Known rows, with every way that one mark hangs from another:
{R C K {T P}}: [-39   6  50 -42  54  28   1   2  23 -27  23  10  33  -7  -8 -25 -39  26
  19  14 -19  -8 -40  11  59 -30 -37 -15  19   4 -18  30 -39 -33 -60  -5
 -25   0   8]
{P {Q {W Y}} T}: [-27  14  17 -81  -3 -19   6 -63  -6  30  40  -4 -36  15 -73  16  17  12
 -25  -8  -3  -6  43  -6   1 -12  19  15  -1  -1  37 -31  -1   0  -7  68
  14  17  15]
{T P}: [ 13  -9 -14 -23   7  10  -6 -25  19  22   2  17 -24  -6 -13 -18 -12  11
   0  -8   9  -7   5  -4   0  -5  -4  -3  -6   8   3   6 -13   9   0  -6
 -25  -1   2]
{R C {K V} T {X {G Y}}}: [-43   9  81 -33  74 -12 -16  30   7 -53  46 -15  59 -12   2 -10 -11  20
  40  36 -28  32 -80   8  77 -33 -59 -30  23 -46 -15  23 -19 -85 -67   1
 -14   8   0]
{Z {E {W {Y {G X}}}}}: [ -1  -4  32 -39   3  -7  12  -2  -8 -19  56  15  15   4 -19  22  38   9
 -14  -6   0  15 -36   5  -6  11  -1  30  -6   1 -14 -27  -2 -20   6  45
  44   2  -3]
{X {G {Y {Z E}}}}: [ 16  10  36 -11 -14 -40  -2   6  -3  21  42 -11  23  -8   7   6  15  -7
  -3  -6  -8  47 -51  -3   6   5 -30 -14   3   6   0  -5   4   3  13  17
  10 -24 -37]
{Z E {H S {X G}}}: [-17  -7  61  35 -58  -4  -7 -16   9 -41  38   8  34  -5  -1 -40  43 -22
 -28  18  18 -10 -95  32 -27 -14 -43  18   1  -4 -16 -39  -3  -7   9  46
  24  -6 -12]
{G {X R} Y}: [  3   6  38 -25  15 -25  -9   9 -15  20  22  27  17  18  -4  25  22   2
   7 -10 -11  64 -28 -10  14  -6  27 -18  24   3   6 -29  31 -33  -4  25
   4  -6 -48]
{Y G}: [ 13  -7  22 -15 -10  30  -5   3   5  -2  22 -14  15  -5   1   4  -8   2
  11   1   6  35  -8 -12  10   0   1  14  -5   3   0  15  -1 -23  -2  -8
   9   1 -15]
{H {E Z} S X}: [-41  -8  29  40 -34  12 -38   9  11 -80  37 -27  28  11  -4 -34  42 -10
 -16 -30  -6  -4 -35   3 -40  -9  -4 -19  -5 -21  -1  12  12 -23   8  25
 -35  30  -4]
{W {E Z}}: [  6   9   3 -29 -15  17  -7   6  -4 -42  30  -5  -8  11 -19  18   6  -1
   0 -12  -1  14   9   0 -25   4  13  10  -7   9  -3 -11  -1  -9  -3  31
 -22  11 -32]
{T {P Q}}: [  1   7  -4 -36  16   3   3 -50  17  35   8  13 -46  -8 -34 -13  -7  14
 -26 -14  -1  -2  11  -6  -1  -9  -2   8  -1  13  11   1 -11   3   1   2
 -23   9   1]
{R C {K V} T {X G}}: [-42   5  64 -24  65  -3  -9  26  12 -60  41 -21  53 -20  -2 -18  -6  19
  44  36 -28  11 -62  18  71 -29 -54 -20  27 -49 -16  36 -27 -83 -72 -11
 -12  16  16]
{P {Q W} {T {R K}}}: [-43   7   2 -80   9 -20   3 -55 -13   4  41   2 -16  15 -85  -4   1  25
 -22 -13  -8  -2   5  -8  24 -31   6   2   9  21  20  -6 -10 -14 -50  44
  24  18 -19]
{X G {R C}}: [ 29  -5  31 -10 -26  -9   0   7  -7  -3  23 -25  25 -24  -3 -31  24  -1
  28   9   9  33 -13  29   3  -5 -13 -15  38  -4  -1  15  -7 -38 -43   9
 -16 -19  -2]
{T {R C X}}: [ -8 -20  18 -26  63  -4 -25  15 -14 -46   5  10  38 -22  -3 -17  -7  19
   3  -1   5  -7 -55  32  41 -25 -14  -6  14  22 -11   8 -16 -14 -70  -7
  14  21  11]
{Y {G X} {Z E H}}: [ 17 -12  75 -16  -4  11   2  -4   4  -6  73  21  54  -1   1  21  -9   6
   4  -6 -15  54 -93  18   8  -4  12  37   3  33  -6 -21   4  -1  10  31
  55   0 -52]
{N {C {R K X}}}: [-35  13  -8  -1  41   0 -31  12  -2 -38  -4   6   8 -17  -5  -2   0   5
  -9  14 -26  -8 -19  34  18 -20   3  -2 -24   6 -23  28 -29 -36  -7  46
   2  28   1]
{N {C R}}: [ -1  11 -31   2   3 -11 -25   5  -8 -15 -12  10   8 -15   0   3  -3  -1
 -20   6 -10 -10  -3  37  -3  -6  16   2 -35   2  -9  15 -30   7  16  48
   2  19   0]
{K V}: [ 32  -3 -18   3 -11  -9  -8   1  -3 -19  15   5   1   4  -4   2   0   6
  13   9   6  -5 -11  -8  -5   4  10   0 -23 -60   7   1   4  -4   2  -6
  -1  11   2]
{T R}: [ 16  -7 -11 -14   1  -6 -15   6 -13 -28  -3  11  16  -5  -9  -3  -6  12
  -7 -13  17  -8 -34   1  16 -12   1   0   0  18  -7   4  -9  22 -39 -21
  10   5  -4]
{Z {H E S {X G}}}: [-17  -1  61  37 -41   3 -25  -4  18 -56  30 -13  27  -2  -3 -59  24 -11
  -9   2  19  -6 -74  11 -28 -21 -30  -3   4  -5   8 -19   5 -18   6  24
 -17   4 -13]
{C {R K {T {P Q}} X}}: [-54  23  24 -44  41  14 -42 -22  47 -26  19   8   4 -22 -28  30 -20  22
  -6  13 -44 -13 -39   2  58 -52  -7 -15   5   2 -21  17 -27 -33 -30   5
 -27   9  -5]
{Z {H {X G}}}: [-19  -5  45  13 -35   5 -18 -12  12 -16  22  -3   6  -3  -3 -21  -9 -13
   3  26  12   4 -57  13  -8 -15 -26  13   5  18   2 -26   0 -17  -3  22
 -14   1  12]
{R C K {T {P Q}} {X G}}: [-67  13  77 -54  84   6   0 -14  29 -18  35 -15  15 -30 -28 -32 -13  26
  13  17 -33  15 -45  20  74 -41 -62 -15  42  10 -14  34 -39 -78 -73  -4
 -28  13  14]
{E {W {Y Z}}}: [  1 -12  30 -48  19 -34  -2  10  -2 -28  46 -10 -16   1 -20  30 -18  12
   9 -18 -17  -4 -26 -27  -7   8  16   2 -10  28  -7   1   2  18   2  21
   5  -2  35]
{T {R C {K V} X}}: [-10 -15  22 -24  72   3 -23  22 -11 -76  27  12  41 -13 -14 -26 -10  29
  19  12  -1 -12 -73  15  54 -30 -19 -12   7 -12 -19  21 -14 -47 -85 -10
   9  28   7]
{G {X R} {Y Z}}: [ 11   1  52 -27  17 -36 -14  14 -14  18  41  20  21  15   0  41   5   5
  15 -23 -27  74 -51 -15  17  -2  38 -23  22  15   3 -18  36 -10  -2  20
  10  -6 -53]
{H E S X}: [-36   1  34  43 -26  14 -31   5  13 -70  21 -22  18   7  -2 -44  52 -12
 -23 -19   5 -17 -36  -8 -26 -12  -9 -24  -2 -38   1   8  16 -24   7   7
 -15  25 -14]
{G {X R}}: [  6  -2  13 -10  -2 -10   4   3  -9   8  12  17   7   8 -12  12  30   6
  14  -8  -7  35  -2   8   4  -4  36  -2  30  -3   0 -14  17 -29 -11   9
   8   5 -23]
{C {R {K V} {X G}}}: [-12   8  -2 -12  18 -11 -42   5  34 -37  34 -10  17 -15 -16   7   8  11
  19  30 -24  -6 -38   3  40 -34  -9 -21  -6 -37 -19  17 -13 -58 -13  13
 -17   8  -5]
{V K}: [ 26   0 -20   2 -10  -1 -15  -1   6  -1  -1  -5   0  -6 -19   2   1   4
 -14   6  -9 -13 -14   6 -14   2 -25  14 -17  36  21   1   0  -9   1  -5
 -29 -16  -7]
{E {W {Y {G X}}} Z}: [-11 -26  27 -64  10 -18  -7  11  -5 -30  69 -15   6  14 -28  34 -10  17
  20 -23 -19  39 -12 -14  -8   9  22  20  -7  40  -6  -2  -5 -24   3  46
 -11  16  33]
{P Q {T {R C K X}}}: [-56  20  14 -48  68  -7  -9 -43 -17  -9  28  -5 -17  -4 -53 -18   1  24
 -26  -9 -27  -7 -29  10  47 -35 -13  17  12  25   4  -9  -4 -35 -67  36
  19  34  -1]
{W E}: [ 14  18   8 -27  -8  20  -1   2  -3 -33  13   0 -18   6 -17   7  15  -3
  -7   1  10  -1   7 -11 -12   4   7   8  -6  -8  -1 -18   5 -10  -6  15
  -4   6 -42]
{G X {Y {Z {H {E W}}}}}: [-10  -2  66 -32  46 -46 -12  10  -5  -1  56  25  31  21  -7  20 -22  16
   6 -26 -33  58 -85 -14  10 -12  16  -7   6  38  12 -35  25  -6  19  45
  15  -2 -58]

Rows:
[-23  18   4 -35   4  15 -35  -9  45 -22  18  14  18  -9 -17  23 -31  18
   5  14 -31 -19 -33  -3  46 -43  -3 -19  -3  -4 -22  18 -34  -6 -17   3
 -31  -8 -10] -> {C {R K {T P}}}
[-47 -41  31 -11 -22 -32 -23   2   8 -64  53 -12  10  10 -21 -10 -27   1
  12 -15 -22   6 -63   3 -41 -13  -1   6  -9  47 -17  -6  -3  -6   3  59
 -21  11  27] -> {E W {Z {H S X}}}
[-34  11  38  14 -32   7 -44   8   8 -34  49 -33  27   6  -2 -12  32  -8
  -5 -16  -8  38 -39   3 -23  -1 -25 -21   5  -9  10   0  12 -47   2  28
 -51  13 -19] -> {H {E Z} {X {G Y}}}
[  9  -5   6 -57  55   6  -7 -33   2 -25  36  27  -1  -8 -46 -45 -27  40
 -14  -5   8 -17 -54   1  46 -28 -14  -2   1   1  -4  19 -29 -20 -71  -6
 -16  24   0] -> {T {P Q} {R C {K V}}}
[ 25  -5  45 -11 -19  22  -5   5   5 -12  60  -7  38 -13   7  26  -2   1
  -1 -15 -16  38 -57   0   2   8   4  21 -10  10 -11  19   1   6   3   6
  43  -7 -38] -> {Y G {Z E}}
[ -14   -2   54  -26   43  -19  -27   17   -2  -47   34    4   35  -13
  -12  -10  -19   15   13    1   -5   26 -107   -9   46  -31  -30  -15
   16   46  -17   10   -4  -24  -61   -8    5   -3  -20] -> {T {R K {X {G {Y {Z H}}}}}}
[-14 -11  51   1 -48   2 -36  -2   2 -25  45  -3  23   2  -2   6 -15 -10
  17   4  -3  42 -62  15 -25 -10  -5   1   9  36  -4 -20   6 -23 -12  46
 -41  -5   4] -> {E {Z {H {X {G Y} R}}}}
[  2 -10  27 -18  21  -9   6   7 -12   3  18  16  27   6  -7  -4  23   9
  17  -4  -8  34 -10  28  17  -6  26  -5  36   1   2 -12   9 -39 -27  20
   9   9 -16] -> {G {X {R C}}}
[ -4   1  68  37 -62  12 -32  -3  12 -64  29 -12  28  -8  -4 -54  36 -13
   3  -1  21   4 -76  12 -37 -25 -14  -8  16  -9   4 -14  12 -26 -12  21
 -23  -7 -19] -> {Z {H E S {X G R}}}
[ -6   3 -18 -31  27  -4 -19 -13 -18 -28  28   6  13  10 -32 -24  -7  23
  10   0  -3 -19 -35   2  34 -24  -6   6  -9 -14  -1  -4 -10 -12 -58  25
  14  19  -3] -> {P {T {R C {K V}}}}
[ -6   5  27 -19  -7 -10  -1   8  -5  -2  11  16  18   6  -6  29  22  11
  17  -6 -14  34 -12   9  15  -9  29  -4  36  -8  -1  -9   9 -18 -24  -4
   5   2 -19] -> {G {X {R T}}}
[   1    4   84    9  -14   -6  -41   10    4  -40   44    6   29    3
    8    2   -9   -8    1  -18  -10   37 -101  -18  -15  -19    8  -24
    0   13    4  -16   30    6   -1   26  -10  -15  -44] -> {G {Y {Z {H E S {X R}}}}}
[-37   9  53  43 -40  34 -35  10  13 -93  31 -21  20   5 -11 -47  62  -9
  -4 -16   4  -6 -51 -16 -25 -19   2 -35  19 -40 -15  21  22 -58 -29   5
 -26  12 -24] -> {H E S {X {R K}}}
[-64  29  70 -52  58  -3 -12 -17  28   0  30  -7 -10 -18 -26   2  -7  20
   4   8 -30  37 -51 -22  61 -36 -55 -22  30   8 -12  22 -15 -65 -47 -14
 -34   0 -12] -> {R K {T {P Q}} {X {G Y}}}
[ -6  22  45 -12 -43   5  -2  12   6 -26  22 -25  18 -14  -9   1  19   2
  35   9  -8  35 -28  -6  19 -13 -18 -22  44 -10 -17  32  -8 -45 -57 -23
 -25 -30 -12] -> {X G {R K T}}
[ -4  -6  56 -47  16  36  -3   3  10  -8  45   7  37  -3 -14  -2  -5  20
  30   0  -9  57 -30  -1  44 -17   9   4  30   3 -10  20  -9 -61 -44  -5
  -1   5 -30] -> {Y {G {X {R C K {T P}}}}}
[-21  -3 -10 -33  44  -9 -29 -14 -18 -14  11   2   8  -8 -23 -12   2  17
   3  -8  -6 -13 -29  22  34 -28  -5   9  -1  14   2 -10  -6  -4 -55  26
  20  24   7] -> {P {T {R C X}}}
[ 29 -24  83 -13 -17  -2 -11   6   9 -24  63   2  43  -1  -4   6 -16   4
  29 -18 -13  64 -82  -8   4 -15  39  10  14  31  -2   2  15  -4  -3  11
  28  -5 -46] -> {Y {G {X R}} {Z {H S}}}
[-37  -2  60 -27  52 -13 -11  20   7 -25  14 -24  48 -30  10  -7  -3  10
  24  20 -20  17 -39  42  53 -25 -48 -12  34  -6  -4  19 -26 -39 -55  -6
  -7   9  22] -> {R C T {X G}}
[-12 -10  52   9 -11   1 -22  -1  11 -26  38   3  11  -2   4  12 -38  -7
   5   1 -18   3 -74   2  -6 -10   8   5  -4  32  -3  -8   9  22   0  15
   2   5   2] -> {Y {Z {H X}}}
[-23 -23  39  17 -44 -13 -20  -2  11 -39  39 -16  24   5  -5 -24  -5 -12
   6  -1  -3  13 -53  19 -27 -15 -15   4   1  29  -6  -9  -7  -5   6  40
 -32   6  18] -> {E {Z {H S {X G}}}}
[ 20  21  78 -40 -13  29 -22   2   1 -64  55   5 -20  10 -20  33  -6 -10
  -7   6  13 -12 -50 -20 -12   3  21  23 -16  15   2 -46  12  16  -6  35
  -7  12   3] -> {W E {Y {Z {H X}}}}
[  18  -12   59 -103   -9   15    3   -1    4  -30   63    9   13   21
  -56   25   24    9   13    7   32   29   27  -14    7    0   29    3
    1   -9   19  -23   -5  -34  -11   42   17   13  -24] -> {Q {W E {Y {G X}}}}
[-19  12 -23 -26   8  -2 -15 -19 -15 -13  14   3  -5  10 -32  -9   1  16
  -1 -11  -4 -14 -23 -14  23 -22  -1   6  -4  14  -5  -3  -3   0 -45  16
  13   9 -10] -> {P {T {R K}}}
[ -7 -30  54 -59   5 -13 -11   3  -1 -39  74   2  15  14 -28  25 -32  16
  25 -13 -10  36 -47  -1 -13  -1  17  35  -7  61  -4 -24 -10 -16   4  63
  -9   8  32] -> {E {W {Y {G X}}} {Z H}}
[-24   4  77 -12 -31  -8 -38  16   3 -27  48 -27  33 -13   7  14   1 -12
  18  10 -16  45 -69   4  17 -12 -16 -33  29 -10  -6  12  11 -29 -46   7
 -23  -5   0] -> {H {X {G {Y Z}} {R C T}}}
[-15  -8  78  12 -40  11 -36  -2   8 -93  43   1  11   0 -16 -32  21  -4
   0  -8  16 -15 -82  -4 -44 -23   7   1   2   1  -2 -25  16 -19 -15  42
 -16   0   7] -> {Z {H {E {W Y}} S {X R}}}
[-16 -24  44  19 -51   7 -32   0   4 -56  34  -3  22   6  -4 -11  -6 -11
  10  -7  -2  11 -58  18 -37 -15  10   2   3  28 -12  -9   3  -6 -11  40
 -29   5  15] -> {E {Z {H S {X R}}}}
[-11 -21  44  18 -61  -6 -27   1   8 -47  40 -15  24   0  -6 -19   3 -12
  15  -3  -1  21 -56  19 -36 -15  -2  -2  10  25  -8  -6  -2 -11  -9  39
 -35  -1  13] -> {E {Z {H S {X G R}}}}
